Each row was made from one walk, in order. Every step used is in the known rows, and no mark comes twice. Write each row's walk.
Known rows:
kovumur pofi fogim medip: [ 1.45  0.33  5.51  2.52 -0.47  0.34 -1.77 -0.94  0.13 -1.61 -1.31 -3.50
 -0.45 -1.09  4.04 -3.82 -0.52  3.11 -0.04  2.19  1.12 -1.40  1.55 -3.52
  1.21 -2.65  1.49 -3.63  1.63  1.14]
duli gopo kovumur fudov: [-1.15 -0.55 -2.68 -2.79 -0.56  0.29  1.27 -2.03  1.65  0.60 -0.75 -1.81
  2.24 -3.80  1.03 -1.89 -4.01  2.64 -2.21 -1.93 -2.07  1.81 -0.92  4.97
  2.84  0.26 -1.78  1.60 -2.21 -1.50]
kovumur gopo duli sitiga fogim: [-1.48 -2.00 -2.71 -2.38  1.98  0.90 -1.13 -2.07  0.24  0.05  3.22  0.92
 -1.47  1.68 -0.28  4.48  1.67 -3.41  1.32 -0.73  0.33  0.04  0.74 -2.41
  5.44  1.87 -2.23  3.18 -4.56  2.40]
sitiga fogim vidap: [-0.92 -3.71  3.36 -1.39 -0.39  0.11 -1.89 -3.82  2.61 -0.74  0.21 -0.80
 -1.88  0.97  2.61  0.65 -0.48  1.55  2.06  3.48  0.92 -0.42 -1.89 -0.04
  3.39 -3.71  0.37  1.92  0.64  3.17]
gopo kovumur fudov duli sitiga: [ 0.26  5.15 -5.62 -2.24  0.04  0.13 -1.98  1.32  1.86  2.08  1.70  0.18
  5.32 -2.37 -2.13 -2.84 -1.13 -0.43 -3.94 -3.31 -3.11  0.70 -3.85  1.67
  3.58  1.02 -3.43 -0.26 -4.90 -4.07]
sitiga fogim pofi: [-0.65 -2.82  2.51 -0.43 -0.16  0.14  0.17 -4.30  1.37 -0.63  0.29  0.58
 -1.77  0.93 -0.80 -2.66 -2.07  1.40 -0.01  0.04  0.26  0.84  0.37 -0.49
  1.22 -3.03  0.76  2.83  3.86  2.59]
kovumur pofi: [ 0.90 -1.35  0.55 -0.48 -0.09 -1.16 -1.66 -1.48  1.54  2.97  0.28 -2.95
  1.66  3.33  3.33 -7.72 -0.81 -0.32 -1.87 -2.29 -0.82  0.93  2.35  0.72
  1.49 -1.18  1.99 -2.55 -0.73  1.79]
pofi kovumur: [-0.42 -0.18  0.83  2.76 -1.46 -0.65  0.91  1.45 -0.81  4.37  0.86  0.44
  0.12  1.60  4.28 -3.46 -1.49  1.94  1.38  0.89  0.89  1.61 -1.76  2.34
 -2.82 -0.52  0.91 -2.86  1.12  1.70]
fudov duli gopo kovumur pofi fogim sitiga: [ 0.61  2.00  1.05 -0.09  2.10  1.75  4.29  3.21 -3.50 -2.32 -0.80 -2.70
  2.51 -4.26 -3.11  3.24 -0.83  2.01 -1.71  1.12 -0.42 -3.23 -0.25 -3.45
 -1.66 -2.03  1.19 -1.05  1.22 -2.87]
pofi fogim sitiga: [-0.68  0.67  3.16  3.78 -0.41  0.94  1.57  1.47  0.85  1.72  0.38 -2.13
 -0.57 -2.25  1.71 -0.42 -4.04  5.60  1.09  1.37  1.57 -0.71 -1.08 -1.65
  0.37 -3.78  1.24 -0.82  5.24  1.56]
fogim pofi kovumur gopo duli: [-1.05 -0.35  1.46  3.54  0.39 -2.64 -1.23  0.46 -1.09 -1.78 -3.26  3.42
 -3.08  0.11  0.93  1.54  2.10 -2.07 -0.93 -1.55 -1.15 -1.23  2.23  0.79
 -2.48  0.23  0.21  0.73 -0.45 -0.28]
duli gopo: [-0.22 -4.93 -3.72 -0.34 -2.29  0.50  1.15 -2.01  0.44  4.21  1.45 -2.91
  0.87 -1.50  4.75  0.90 -2.82  3.69  1.29  1.72  1.88  3.70  0.48  1.70
 -0.27  0.90  1.14 -1.12 -0.26  2.07]
fudov duli gopo kovumur pofi: [ 1.02 -0.88 -4.09 -3.00  0.62  0.26  1.77  0.52 -2.41  1.33  0.81 -1.24
  4.30 -1.24 -1.18 -1.28  1.25 -1.45 -4.42  0.04 -2.10 -0.44  0.66 -0.66
 -0.69 -0.14  0.84 -2.00 -4.97 -2.17]
fudov duli: [-0.04 -0.44 -3.29 -1.34 -2.60 -1.08 -2.55  1.27  0.13  5.41  1.38 -1.29
  2.18 -0.53  1.22 -3.38  0.97  0.64 -4.25  1.65 -0.29  0.55 -1.44 -0.06
 -0.69 -1.13 -0.21 -3.99 -1.54  1.24]
sitiga fogim: [-1.74 -2.14  0.12 -2.02 -0.42  0.40  0.30 -1.77  0.91  2.67  2.52 -1.45
 -1.10  2.11  0.96 -2.68 -1.53  0.57 -0.21  1.62  1.03  0.32 -0.61  0.71
  2.14 -2.69 -0.23  0.37  0.54  3.75]
kovumur gopo duli sitiga: [-1.31 -0.78 -3.96  0.79 -0.17 -0.14 -2.54 -0.95  0.97  2.66  1.91  0.48
  0.58  0.26  2.93  3.34  1.01 -1.99  0.07 -1.92 -0.18  1.39  0.57 -1.08
  4.46  3.16 -0.43  0.57 -5.08  0.99]
kovumur gopo duli sitiga fogim medip: [-0.87 -1.88 -0.37  0.05  0.43  1.63 -2.68 -2.61  0.36 -3.69  1.29  2.36
 -2.50 -1.06  2.14  5.14  2.63 -0.83  2.92  1.29 -0.55  0.84  1.30 -3.95
  5.71  1.14 -2.39  4.53 -3.58  1.09]
kovumur gopo: [-0.65 -2.29 -2.21  0.97 -2.53 -0.45 -4.49 -0.09  2.46  4.23 -0.98 -0.09
 -0.83 -0.33  2.41 -3.58 -0.37 -0.29 -1.59 -0.36 -0.84 -0.71  1.10  3.17
  0.33  0.60  0.21 -2.37 -2.12  1.36]
sitiga fogim pofi kovumur: [-0.67 -0.86  5.08  1.61  0.35 -0.29  2.13 -1.49 -0.72 -1.56  0.05  2.19
 -3.41  2.10 -1.36 -2.31 -0.92  0.65  3.22  1.32  1.32  0.24 -0.25  0.85
 -2.74 -2.12  1.15  1.87  5.17  1.88]
kovumur gopo duli: [-1.94 -2.26 -2.12 -0.47 -0.97 -2.07 -3.29 -0.74  0.20  2.75 -0.97 -0.70
 -0.95 -0.92  2.39  0.57  1.98 -2.00 -3.66 -1.19 -1.32 -1.37  2.00  0.71
  1.83  0.01 -0.98 -0.74 -5.01  2.24]

Write each row's walk:
[-0.63 -1.79 -5.19 -1.96 -1.82  0.15  1.45  1.27 -2.14  3.73  2.26 -0.39
  3.57 -5.07 -0.59  1.77 -0.25  1.01 -3.67  2.22 -1.16  0.86 -2.69  0.67
 -0.42 -0.21 -0.91 -1.64 -4.16 -2.23] : fudov duli gopo kovumur
[-0.51 -0.01  0.26  4.40  0.70 -0.45 -0.10  0.50 -0.16 -0.65 -1.04  3.14
 -1.90  0.92  0.89  4.14  0.57 -1.95  3.07 -2.09  0.06  1.19  0.64 -0.53
 -1.36  3.09  0.19  1.29 -0.41 -1.14] : fogim pofi kovumur gopo duli sitiga
[-0.91  3.56  4.59  3.66  3.16  0.94  3.03  2.07 -0.68 -1.54 -0.44 -1.63
  0.89 -2.57 -1.90 -3.73 -4.11  1.99 -2.48 -1.96 -1.27 -3.95 -0.94 -1.38
  2.46 -5.71  0.88 -0.08  1.82 -0.23] : gopo kovumur pofi fogim sitiga
[ 0.09 -0.59 -0.44  3.03 -1.68 -0.92 -1.98  2.86 -0.02  3.05 -0.82  2.26
 -1.47  0.90  2.49 -2.50  1.58 -0.33  1.13  0.16  0.34 -0.78 -0.07  3.51
 -3.37  1.60  1.04 -3.48 -0.68  0.34] : pofi kovumur gopo
[ 1.00  0.00  1.98  3.23  0.46  1.87  0.02  0.37  0.49 -2.87  0.03  4.22
 -2.65  2.55 -2.16  2.45  0.06 -1.73  7.75 -0.64  0.99  0.26  0.54  0.59
 -1.21  2.99  0.73  2.35  3.28 -0.79] : duli sitiga fogim pofi kovumur gopo
[ 1.63  3.51  2.74 -2.99  0.87 -1.36 -0.74  0.51 -0.40 -4.39 -2.69  0.88
 -1.76  1.80 -5.05 -2.31  3.07 -1.37 -1.22  0.32 -0.31 -0.75  0.66  1.11
 -3.23 -0.21 -0.90  0.07  4.09 -1.02] : sitiga fogim pofi kovumur fudov duli
[ 0.96 -0.58  1.86  5.31 -1.56 -1.14 -2.52  1.12  0.80 -0.22 -3.68  3.46
 -2.49 -0.07  0.56 -2.00  0.01 -0.07  2.01 -0.63 -0.09 -0.29  1.02  2.85
 -4.38  0.99  1.71 -1.32  2.30 -0.57] : fogim pofi kovumur gopo
[-1.59 -4.05 -3.30  0.72 -1.59  0.11  2.93 -0.91 -0.29  4.08  1.75  0.18
  2.15 -3.63  2.33  0.62 -4.35  3.16 -0.20  0.34 -1.01  1.75 -1.77  2.89
  1.48 -0.93  0.11  0.74 -2.79 -0.13] : duli gopo kovumur
[ 0.96 -0.82 -5.17 -5.40 -1.85 -0.18 -1.76 -1.02  0.57  1.23 -1.04 -4.33
  2.76 -1.59  1.27 -0.61  0.98  2.03 -3.41  0.66  0.38  2.31  1.48  1.87
 -0.59  2.62 -0.74 -2.23 -1.15 -1.10] : kovumur fudov duli gopo
[ 2.33  0.88 -0.65 -1.79 -1.47 -0.85  0.21  0.30 -0.59 -2.46 -3.77 -1.30
  0.77 -1.15 -1.20  0.25  0.89  2.31 -0.01  0.51  0.39  1.90  1.27  2.21
 -5.80  3.00  0.68 -0.79  3.61 -3.28] : fogim pofi kovumur fudov duli gopo
[ 1.21  0.84  0.92 -4.15  0.43  0.10  1.65 -0.13 -1.58 -5.28 -2.63 -1.15
 -1.50  0.51 -4.59  2.04  2.82  0.18  1.15  1.61  1.48  0.16  1.80  1.17
 -4.63  2.36 -0.37  1.50  5.03 -1.84] : sitiga fogim pofi kovumur fudov duli gopo
[ 2.18  3.21 -1.20 -4.80  1.05  1.74 -2.68 -2.69  3.00 -3.08  0.30 -0.80
  1.53  1.51 -4.22 -1.19  0.05 -0.81 -0.48 -1.72 -0.73  1.55  0.49 -1.51
  2.61  1.38 -0.68  2.37  2.59 -1.06] : kovumur fudov duli sitiga fogim pofi
[-1.90 -0.18  3.36  0.88  1.13 -1.09  0.64 -0.10 -2.01 -3.56 -2.31  3.36
 -5.35  0.96 -2.79  2.69  3.32 -3.90  0.85 -0.43 -0.28 -2.88  1.82 -0.22
 -1.77 -0.28 -0.56  3.27  0.61  0.90] : sitiga fogim pofi kovumur gopo duli
[-0.64  0.60  2.93  2.80  2.46  1.93  6.30  1.13 -2.18 -1.83 -0.60 -2.64
  1.36 -3.59 -0.75  1.63 -4.95  3.64  1.14 -0.48  0.66 -1.83  0.79 -1.45
  0.70 -2.31  1.81  1.19  2.56 -1.05] : duli gopo kovumur pofi fogim sitiga
[-0.73  0.65  3.17  1.79  2.68  0.68  4.46 -1.71 -0.73 -2.75  3.15  2.20
 -2.12  2.76 -0.53  4.91  0.28 -1.87  4.30 -0.81  1.65  2.15 -0.54 -3.18
  0.64 -0.45 -0.21  4.67  1.90  1.78] : gopo duli sitiga fogim pofi kovumur
[ 2.02  1.38 -0.42  0.76  0.04  1.25 -1.26  2.19 -0.90 -1.58  0.02  4.25
 -1.20  2.54 -4.26  3.16  3.99 -3.11  4.09  1.25  1.05 -1.04 -0.62 -2.07
 -3.55  3.06  0.95 -0.17  2.15 -1.88] : fudov duli sitiga fogim pofi kovumur gopo
[ 0.14 -0.91  1.46 -1.62  0.44 -0.75  1.93  1.79 -1.42 -2.54 -0.88 -3.54
  3.10 -3.46 -0.23  5.37  0.00 -0.01 -0.70  3.66  1.24 -3.57 -1.98 -2.74
 -0.61 -1.17  1.36 -2.59 -1.51 -2.93] : fudov duli gopo kovumur pofi fogim vidap
[ 0.24  0.60  3.32  0.51 -0.07 -0.72  0.65  0.32  0.53  2.31  0.90 -5.07
  0.72  1.95  2.15 -4.35 -1.68  0.54 -1.14  0.22  2.55 -1.48  1.16 -2.03
  0.54 -1.42  1.76 -5.21  1.56  2.33] : kovumur pofi fogim
[-1.50 -0.78 -0.63  2.09 -0.15 -2.18 -0.33  2.31 -1.56  2.03 -0.84  1.98
 -2.05  0.31  1.69  1.68  3.17 -2.56 -1.72 -0.55 -0.09 -1.30  0.94  1.18
 -2.06  1.61 -1.08 -1.18 -3.52  1.53] : pofi kovumur gopo duli
[-1.34  0.70 -0.46 -0.09  2.32  0.84  0.99  1.22 -1.98 -0.34  2.95  2.44
 -2.65  3.37  0.12  5.49  3.26 -4.13  3.69 -0.42  1.60 -0.50  0.54 -1.24
  0.83  2.53 -1.50  2.15 -2.46  1.46] : pofi kovumur gopo duli sitiga fogim
[ 3.17  4.65 -0.61  0.60 -0.01  0.11 -1.51  1.24  1.52 -1.08 -1.44  0.61
  2.05  0.96 -1.44 -2.14  0.64  0.16  1.04 -1.85 -0.55  2.27 -0.41  0.86
 -2.56  2.54 -0.41 -0.89  2.78 -3.58] : fogim pofi kovumur fudov duli sitiga
[ 1.49  4.90 -1.58 -3.88  1.34  0.96  0.39  2.70 -0.29 -0.73  2.35  0.07
  0.86  3.57 -2.33  0.06  2.49 -1.61  1.27  0.13  1.34  1.16 -1.41  0.27
 -0.72  2.92 -2.32 -0.22  1.13 -0.78] : pofi kovumur fudov duli sitiga fogim
[ 0.26  5.25 -1.63 -3.13  1.30  1.05 -1.04 -1.27  2.34 -3.81  0.67  2.05
  2.22 -1.00 -7.05 -1.22 -1.25 -1.78 -1.92 -2.72 -3.02 -0.26 -2.13 -0.33
  4.04 -0.89 -2.79  4.27 -0.71 -3.48] : gopo kovumur fudov duli sitiga fogim pofi
